Each row was made from one small tree. Brackets hold a mark, then the marks that hang from it, in alphabetical order. Every link used is in the known rows. Write each row's tree.
(in the rows, 128 means zero)
Known rows:
{vegu {daroz fonar} fura sova}: [142 148 125 140 145 107 105 115 174 122 133 130 106  97 134  68 120 157
 106 104 141 106  45 127 150 136 137 137 135 143 121 132 148 127  91 114
 130 146 160 123 142 133 140 118]
{gigu dogot}: [115 130 129 119 130 109 127 126  59 135 128 126 121 108 134 121 135 122
 112 117 151 101  78 104 134 134 104 129 123 142 131 123 125 115 117 107
 122 137 136 126 124 145 128 133]
{selug sakon {zimis besov}}: [122 134 117 146 123 118 152 126 114 146  98 124 128 146 134 166 131  74
 153 122 122 154 184 121 115 120 110 122 136 141 114 124 119 133 101 109
 124 122 130 140 117 115 123 131]
{neput bavud besov lari noro}: [121 125 135 140 148 126 164 136 163 144 130 123 145  96  98 185 122  93
 135 112 136 120 127 141 132 136 125 100 154 125 112 112 122 115 131  87
 115 134 106 116 139 145 110 134]
{sova vegu}: [123 121 155 138 136 122 141 124 107 119 128 127 127  91 144 121 131 130
 135 118 142 122  90 123 129 134 117 108 112 144 132 120 134 115 139  98
 127 138 143 132 130 123 129 137]
{vegu daroz fura sova}: [139 152 111 148 149 103 115 120 177 119 141 128  97  98 137  80 124 139
 115 115 136 101  53 112 152 129 128 134 125 146 128 127 141 138  91 124
 127 145 155 127 126 139 135 125]
{dogot gigu {sunal {fonar {sakon neti}}}}: [116 116 100 104 112 136 108 137 144 127 129 132 118 104 131 131 128 171
 115 141 140 171 168 114 139 117 142 139 127 116 139 141 130 126 126 127
 131  88  96 128 122 144 151 123]
{viki {sugib {selug {zimis bavud}}}}: [128 127 125 135 116 114 123 126  66 118 123 127 140 121 113 124 129 117
 132 138  90 104 139 111 115 133 138 129  95 145 122 135 131 136 148 206
 127 150 171 132 110 121 114 120]
{daroz {fonar {sakon neti}}}: [122 122 140 106 102 143 111 126 118 122 126 138 137 147 135  99 120 145
 103 130 154 145 117 122 134 128 141 143 140 104 125 126 141 122 127 149
 133 119 117 119 135 144 147 128]
{fonar {sakon neti {selug sugib {zimis {bavud neput}}}}}: [134  99 114 114 101 146 132 159 137 132 130 129 135 195 125 157 137 107
 138 143  88 154 182 136 114 113 156 131 104  97 148 135 121 145 144 211
 136 118 124 130 119 114 119 131]
{sakon neti {selug {sugib viki}}}: [138 121 110 127 107 148 137 130 101 125 147 132 142 180 124 113 133 163
 129 153 111 106 174 134 124 133 138 111 107 108 141 137 108 142 131  87
 130 110 141 115 111 122 122 121]
{funud {neput lari noro}}: [112 121 130 143 137 123 130 118 126 152 133 133 135 103 138 135 130 123
 133 112 139 126 138 129 130 128 113 100 133 130 129 106 136 113 128  96
 108 126 124 128 135 143 123 126]
{sova {vegu {daroz {fonar sakon}} fura}}: [131 134 167 150 117 120 116 119 194 106 129 139 105  83 146  68 120 136
 103 119 136 118  49 135 136 127 139 140 122 158 108 126 155 122 130 127
 133 140 140 129 152 127 143 131]
{lari {neput bavud besov}}: [126 111 114 105 146 130 136 147 145 124 139 114 139 117 120 174 129  88
 141 112 141 110  75 152 139 141 128 112 119 125 128 121 118 138 127 145
 130 143 111 123 117 131 117 133]
{vegu {daroz {fonar {sakon neti}}} fura sova}: [142 150 128 124 122 126  98 120 203 114 135 142 110 138 134  58 115 155
  93 126 141 132  78 117 150 127 154 163 135 116 123 130 151 137  90 165
 135 128 135 118 141 144 150 123]
{zimis {bavud {neput lari noro}} besov}: [111 119 159 157 130 110 139 149 153 150 112 138 151 105 113 178 125  57
 150 125 141 151 177 131 137 132 110 112 140 115 125 118 134 118 140 107
 125 139  99 122 149 107 116 112]
{vegu {daroz fonar} fura}: [131 140 139 150 126 111 106 120 156 116 130 125 108  86 135  60 121 136
 108 113 157  94  40 135 144 134 126 135 135 156 110 132 145 126 118 109
 125 140 146 128 143 130 139 125]
{viki {sugib {selug {zimis bavud besov}}}}: [127 136 128 147 109 116 127 130  74 124 112 131 145 121 108 152 125  84
 145 148  89 119 188 108 122 133 132 131  97 141 121 137 125 135 144 196
 128 143 155 131 115 107 114 117]
{sodut {daroz {fonar {sakon neti}} {vegu sova}}}: [136 153 134 102 129 137  99 114 133 118 131 143 136 166 153 100 122 191
 108 117 124 135 148 103 149 132 138 146 150  91 120 135 162 127 119 167
 140 108 128 121 141 132 141 127]
{selug sakon sugib {zimis bavud}}: [130 124 120 141 111 113 156 144 125 148 105 120 122 171 118 142 137  86
 146 105  98 158 184 115 101 124 137 108 112 150 112 134 120 137 125 130
 129 125 145 138 115 110 108 131]
{fura {vegu daroz}}: [115 122 128 160 137 129 133 116 157 103 136 123 105  92 152  94 130 134
 128 118 167  77  66 118 142 133 118 114 127 139 130 127 135 129 144 154
 129 129 116 142 138 122 122 135]
{dogot gigu {sunal {fonar {sakon selug}}}}: [120 115  98 100 127 136 117 130 121 132 140 127 113  77 138 161 131 173
 126 133 120 139 139 134 126 111 132 128 136 123 140 143 123 117 136  87
 132 111 113 131 121 133 144 121]
{neput bavud noro}: [119 126 125 141 145 109 147 136 138 139 137 133 138  91 123 140 129 114
 130 118 141 121 121 126 140 132 113 119 145 124 132 121 127 114 137 138
 118 125 125 123 129 136 118 133]
{viki {sugib {selug {sakon fonar}}}}: [123 158 129 126 120 126 118 113 101 105 127 139 133 140 132 115 121 115
 138 143 100 115 117 147 101 137 120 139 135 161 125 123 118 130 162 132
 127 144 145 132 112 120 126 128]
{selug {sakon fonar neti} {zimis {bavud neput}}}: [123 123 145 129 123 112 130 150 147 125  93 123 132 202 120 146 136  82
 158 132 135 182 153 141 105 130 129 146 132 112 137 126 112 153 132 188
 136 130  97 139 120 111 127 131]
{viki sugib}: [121 129 125 117 115 131 121 125  80 120 147 130 132  91 134 128 125 147
 121 128 122 116 107 119 134 135 118 113 116 152 131 123 135 124 151 131
 127 135 149 128 119 136 124 134]
{dogot gigu sunal}: [117 118 110 133 131 109 120 134  96 131 130 118 119  61 131 110 131 155
 130 124 148 114 126 104 129 127 119 119 125 140 146 137 123 116 110  62
 122 120 126 137 115 139 132 122]
{dogot gigu {sunal {fonar {sakon neti selug}}}}: [122 116 103  95 121 149 112 134 131 124 139 131 123 107 134 139 130 173
 123 147 131 150 167 136 133 110 142 144 136  99 146 143 118 126 137 112
 133  94 105 128 122 135 148 125]
{lari {neput {bavud zimis} noro}}: [123 106 131 124 154 119 133 146 152 150 154 123 147 104 119 128 129  97
 129 125 144 118 103 139 145 131 119 139 147 128 147 113 130 123 140 143
 122 127 100 128 131 124 119 130]
{besov {zimis {bavud neput}}}: [124  99 140 133 132 109 118 154 117 115 119 123 132 126 118 129 132  88
 119 125 150 136 107 128 134 135 114 123  93 133 144 122 132 117 135 155
 133 163 138 129 128 125 125 128]
{viki {sugib {selug {sakon neti} zimis}}}: [130 140 106 128 111 140 121 115  95 120 125 132 150 168 135 101 127 117
 131 150  94 125 185 131 109 124 138 152 111 141 124 129 117 146 133 185
 122 120 163 135 102 124 121 127]
{zimis {bavud {neput lari}} besov}: [114 110 144 142 122 115 125 154 135 130 110 131 144 117 116 181 124  49
 152 130 141 145 141 138 137 139 113 110 126 124 127 119 131 119 132  90
 134 149 105 122 135 109 126 116]
{selug sakon sugib}: [127 135 109 132 115 130 140 131 123 138 129 128 121 149 139 124 129 105
 136 111 110 140 151 128 111 126 125 105 124 161 121 125 121 123 130  76
 127 119 143 131 117 121 120 132]
{vegu daroz sova}: [131 137 103 141 152 112 130 122 154 124 145 126 113 114 139 109 124 141
 123 114 144 104  76 113 144 133 124 118 134 132 144 122 137 132  94 130
 127 140 143 131 126 138 129 131]
{selug zimis}: [124 114 116 134 132 118 143 124  88 140 121 114 123 121 131 141 136 135
 134 118 138 126 114 113 122 127 118 113 124 133 128 126 130 129 111 142
 118 131 144 137 116 139 128 134]
{sunal dogot fonar}: [121 136 114  97 141 131 126 115  90 123 140 123 120 116 141 162 133 149
 128 124 140 167 119 121 140 126 112 116 117 144 113 133 133 119 134  91
 123 126 121 122 125 134 135 118]
{gigu {dogot sunal}}: [116 124 113 122 130 100 122 139  67 136 122 119 123  87 126 122 132 113
 129 124 144  95 109 102 142 133  93 132 123 142 133 134 122 107 108  89
 123 126 142 132 119 150 128 126]
{sakon neti}: [122 125 129 123 122 133 124 130 100 121 131 127 135 137 133 103 127 127
 125 133 161 125 117 115 140 130 123 129 127 115 137 123 126 130 125 130
 126 122 127 125 121 140 137 136]
{noro {neput bavud}}: [133 119 115 135 135 122 125 148 108 142 126 129 124  85 122 147 124 101
 139 119 149 122  86 130 128 137 123 126 145 142 137 115 120 122 108 125
 130 127 139 128 122 155 132 140]
{sakon selug}: [125 124 129 120 138 132 132 124  75 125 141 124 132 109 140 130 131 132
 137 125 140  94  92 138 128 125 113 119 137 122 137 127 120 122 137  89
 127 143 145 129 120 128 129 132]
{noro {neput {bavud zimis} besov lari}}: [142 108 127 132 144 143 128 149 126 154 131 113 136  96  82 176 115  74
 140 124 138 119  87 141 128 136 140 128 162 155 132 100 121 119 105  64
 132 136 104 124 131 168 128 147]
{daroz {fonar {sakon neti {selug zimis}}} {vegu fura}}: [142 147 155 111 117 146 109 114 135 122 116 132 120 155 145  76 130 154
 113 135 127 121 136 125 126 115 142 171 137  93 112 146 131 138 135 161
 138 118 140 133 139 123 136 133]
{dogot gigu {sunal {fonar sakon}}}: [114 118  95 109 120 125 114 132 136 133 132 129 107  73 134 156 129 169
 118 125 128 158 135 114 130 118 131 124 128 139 133 140 135 115 124 105
 130 104 107 132 123 142 147 120]

Which tree is each row?
[128 140 100 133 120 127 127 111  85 127 126 129 138 138 137 123 127 118
 135 135  85 113 155 131 101 126 128 137 112 162 119 127 122 135 133 162
 123 136 174 138 102 121 115 122]
{viki {sugib {selug sakon zimis}}}
[144 132 155 145 109 141 128 125 192 113 142 138 106 106 145  74 124 143
 113 124  96 107  80 156 122 123 154 124 118 158 116 135 141 122 147 103
 131 131 154 129 150 109 130 135]
{sova {vegu {daroz {fonar {sakon {selug sugib}}}} fura}}
[133 135 168 161 133 114 118 120 174 108 126 129 110  70 143  53 124 140
 116 114 147 104  36 140 140 138 131 127 118 165 112 129 146 121 128 104
 127 142 152 131 152 117 136 130]
{sova {vegu {daroz fonar} fura}}
[144 170 144 108 129 129  84 113 156 116 128 144 121 151 148  69 121 189
 101 117 117 134 129 103 157 128 141 161 138 108 104 139 166 134 114 162
 141 113 141 118 145 130 146 123]
{sodut {daroz {fonar {sakon neti}} {vegu fura sova}}}
[125 131 128 138 152 119 152 131 143 142 135 121 139  99 106 172 127 105
 135 108 134 114 120 126 135 130 124 113 139 128 124 119 118 122 136 137
 121 130 115 119 135 138 112 135]
{neput bavud besov noro}
[126 120 124 176 130  96 132 126 126 145 104 137 155 148 110 163 135  92
 151 149  95 114 220 113 121 129 118 132  97 109 129 137 120 142 120 198
 127 140 133 124 123  94 110  90]
{sugib {selug {zimis {bavud {neput noro}} besov}} viki}
[128 110 130 138 153 133 135 131 137 140 130 116 138 119 115 150 131 118
 120 117 139 130 133 133 129 124 111 115 107 136 140 111 126 117 128 152
 119 148 127 125 142 134 116 131]
{bavud {neput {besov zimis} noro}}
[143 169 141 112 135 116  89 108 147 124 130 142 112 119 151  89 123 187
 102 101 106 119 100 102 149 130 131 144 142 131  99 138 170 125 116 141
 139 128 152 122 144 129 143 120]
{sodut {daroz {fonar sakon} {vegu fura sova}}}
[137 130 113 140 103 128 156 130 145 136 106 127 126 233 112 131 136 146
 141 146 103 170 201 134  93 136 139 116 121 124 125 134 104 158 109 119
 124  98 115 130 107 125 121 129]
{selug {sakon fonar neti} {sugib viki} zimis}
[146 166 148 119 151 112  96 106 139 126 121 133 112 107 145  67 124 167
 112  99 136 117  77 107 144 138 129 143 130 122 117 143 142 120 116  96
 139 139 161 124 143 122 136 116]
{daroz fonar {vegu fura sova}}
[134 130 134 118 119 151 142 139 106 120 133 125 126 178 122 120 131 143
 142 147 124 130 136 149 116 133 136 113 138 111 152 132 107 134 155 114
 123 114 119 127 124 122 128 144]
{sakon fonar neti {selug sugib}}
[131 118  95 150 127 112 134 105  84 126 119 125 137 151 123 120 134 146
 127 144 110  88 139 116 113 135 124 122 104 130 122 135 122 139 100 141
 121 140 163 128  98 134 125 106]
{sugib {selug zimis} viki}
[130 123 138 121 135 138 147 129  92 125 115 117 130 175 121 133 136 146
 147 146 142 135 129 143 112 128 126 133 148  94 144 129 108 142 132 154
 119 122 120 137 119 132 132 143]
{sakon fonar neti {selug zimis}}
[121 119 140 156 141 119 148 143 151 154 133 133 153  92  94 169 116  61
 136 142 138 135 164 132 149 133 114 129 170 133 132 107 128 102 133  70
 118 122  89 121 141 131 121 134]
{neput {bavud {zimis besov}} lari noro}
[132 128 128 122 143 145 121 104 178 107 142 141 114 117 157 102 124 173
 113 112 137  89  62 134 135 127 145 134 147 102 135 133 141 122 130 165
 142 138 131 132 153 116 128 120]
{fura {vegu {daroz {fonar {sakon selug}}} sova}}
[124 140 117  74 125 162 121 118 111 112 150 135 129 162 145 156 129 152
 120 152 127 173 155 135 138 108 130 147 124 101 123 134 125 129 147 125
 131 113 106 117 124 137 142 125]
{sunal dogot {fonar {sakon neti selug}}}
[132 132 119 131 111 136 157 135 136 136 104 120 119 212 120 130 135 121
 147 133 114 178 180 137  95 129 137 117 135 133 131 129 109 147 121 140
 120  98 118 139 114 124 123 147]
{selug {sakon fonar neti} sugib zimis}
[125 106  86 106 128 134 131 129 117 144 128 118 111  93 131 174 138 178
 130 130 107 153 159 132 116 109 138 128 133 120 136 145 121 125 120 127
 125 104 122 141 116 136 138 122]
{dogot gigu {sunal {fonar {sakon {selug zimis}}}}}
[135 116 121 124 145 124 123 137 122 130 145 109 136 109  97 169 122  94
 130 126 128 100  84 129 143 131 134 129 137 150 138 114 118 119 132 107
 135 140 105 121 122 144 125 145]
{neput {bavud zimis} besov}
[119 110 140 153 140 127 125 137 143 160 134 130 153 104 115 162 121  77
 141 142 135 137 159 135 144 126 107 128 157 138 146 104 136 107 132  76
 120 128  91 127 146 120 126 124]
{bavud {neput lari noro} {zimis besov}}
[142 121 117 131 111 142 159 130 108 131 121 122 131 212 107 136 139 176
 144 159 101 136 179 143 101 137 142 111 121  99 143 139 101 153 124 128
 122 106 126 127 109 124 120 131]
{sakon fonar neti {selug {sugib viki} zimis}}
[132 102 118 126 143 136 121 136 118 122 128 111 131 128 119 156 130 107
 119 124 138 122  97 140 131 131 117 113  94 142 143 114 123 119 121 136
 128 159 132 126 128 141 124 137]
{bavud {neput {besov zimis}}}
[124 133 107  95 127 147 139 112  99 141 136 127 115 126 138 201 138 160
 128 147 103 193 200 123 117 104 136 137 121 123 127 140 121 130 119 109
 122 113  95 131 126 117 134 119]
{sunal {dogot gigu} {fonar {sakon {selug {zimis besov}}}}}
[130 137 155 167 136 110 129 124 176 104 135 127 101  73 145  73 127 121
 125 123 143  98  50 128 141 129 123 126 108 169 120 125 141 130 129 107
 126 141 148 135 136 122 132 139]
{sova {vegu daroz fura}}
[130 111 133 117 160 130 137 142 160 151 152 113 150 109 102 156 128  92
 135 119 135 111 105 142 140 129 128 133 139 131 139 111 122 131 137 145
 126 134  89 124 134 127 113 134]
{lari {neput {bavud zimis} besov noro}}
[129 140 152 102 124 144 113 111 108 120 133 136 128 125 157 105 125 149
 118 121 136 100 112 130 123 124 124 143 153 100 121 137 134 112 159 106
 143 134 128 131 142 119 131 130]
{daroz {fonar {sakon selug}} vegu}
[125 116 138 123 134 118 117 145 121 124 124 114 133 120 115 178 130  89
 146 109 130 118  93 126 131 131 130 110 104 131 132 125 124 135 142 149
 142 159 112 123 129 119 121 124]
{zimis {bavud {neput besov}}}
[130 144 150 104 119 152 103 118 105 112 138 138 143 156 156  99 126 174
 118 133 129 103 150 132 139 122 128 145 159  91 115 139 146 126 156 144
 139 109 124 126 142 120 138 134]
{sodut {daroz {fonar {sakon neti selug}} vegu}}
[138 134 174 137 117 143 113 123 190  98 138 142 121 116 148  50 121 143
 110 141 138 110  76 152 137 120 151 160 129 123 120 131 139 132 140 135
 136 129 136 127 151 117 143 136]
{sova {vegu {daroz {fonar {sakon neti selug}}} fura}}
[126 122 141 100 117 140 118 119  97 127 135 135 134 120 141 124 125 146
 115 120 133 115  93 143 122 123 130 131 150 113 126 129 135 110 140 107
 135 144 136 123 134 132 139 124]
{daroz {fonar {sakon selug}}}
[149 152 141 119  99 139 110 111 148 122 136 144 113 146 139  78 127 175
 105 132  88  99 142 128 119 128 143 135 114 125 105 152 130 130 147  74
 147 123 148 118 135 112 126 112]
{daroz {fonar {sakon {selug {sugib viki}}}} {vegu fura}}
[126 125 168 145 144 117 154 135 127 141 113 118 135 117  89 138 131  98
 117 107 148 133 159 104 125 124 124 114 109 125 115 120 125 120 136 147
 123 153 125 122 147 131 109 133]
{neput {besov {zimis bavud}} noro}
[127 134 150 114 134 139 132 130  94 112 129 126 132 159 128 117 130 140
 143 146 153 120 105 147 124 132 121 134 153  97 149 126 109 134 147 119
 127 129 112 128 125 129 137 141]
{sakon fonar neti selug}
[114 139 112  87 126 137 119 112 115 120 150 133 106 103 145 151 133 181
 102 130 131 188 133 109 128 113 135 130 115 144 125 132 137 123 131  98
 126 117  93 124 126 138 143 119]
{sunal {dogot gigu} {fonar sakon}}
[129 144 109 140 103 139 124 119  99 124 114 137 154 168 130 131 123  87
 146 161  91 137 229 129 116 124 132 154 109 136 124 129 114 146 129 179
 125 112 151 133 108 110 120 126]
{viki {sugib {selug {sakon neti} {zimis besov}}}}
[123 117 173 147 143 123 164 138 145 142 106 118 142 115  78 147 126  86
 119 110 154 138 163 119 122 130 122 103 124 125 105 113 129 114 130  98
 118 157 117 119 149 138 109 132]
{neput {besov {zimis bavud}} lari noro}
[128 107  92 101 120 147 131 137 131 136 120 122 127 145 129 176 132 149
 141 146 118 156 186 137 133 108 131 139 135  94 126 144 123 132 124 175
 131  92 129 134 115 141 143 128]
{dogot {sunal {fonar {sakon neti {selug zimis}}}}}
[113 112 134 141 142 124 137 133 148 147 134 131 144 100 133 148 128 115
 135 121 143 133 118 143 131 130 105 108 144 127 134 111 138 113 133  98
 115 133 120 126 138 132 123 119]
{bavud {neput lari noro}}
[130 102 128 107 145 142 139 138 121 123 128 107 133 134 116 136 131 106
 118 117 156 122  93 141 129 134 117 110  96 131 127 116 126 132 115 128
 123 155 127 128 126 135 120 136]
{lari {neput {besov zimis}}}
[135 118 119 128 143 143 137 102 176 122 130 131 112 131 150 116 130 182
 119 111 127 103  80 131 126 125 149 135 145  99 132 136 141 131 115 202
 135 133 137 141 146 119 122 124]
{fura {vegu {daroz {fonar {sakon {selug zimis}}}} sova}}
[136 139 116 151  95 130 160 132 146 139  94 132 130 232 107 157 132 113
 154 157  98 180 252 131  99 135 133 115 122 123 122 136 101 156 104 114
 125  92 103 128 112 110 120 127]
{selug {sakon fonar neti} {sugib viki} {zimis besov}}
[132 140 125 134 101 131 143 131 146 122 117 137 128 217 118 109 129 138
 136 145 114 157 187 137 103 139 131 116 125 129 128 131 106 148 126  87
 131 105 109 122 113 123 126 127]
{selug {sakon fonar neti} {sugib viki}}
[129 154 127 137 108 135 132 121 107 116 103 137 145 188 119 138 122  91
 152 167  93 151 211 141 104 132 131 153 129 133 128 128 107 147 137 182
 122 114 127 135 112 111 124 132]
{viki {sugib {selug {sakon fonar neti} {zimis besov}}}}
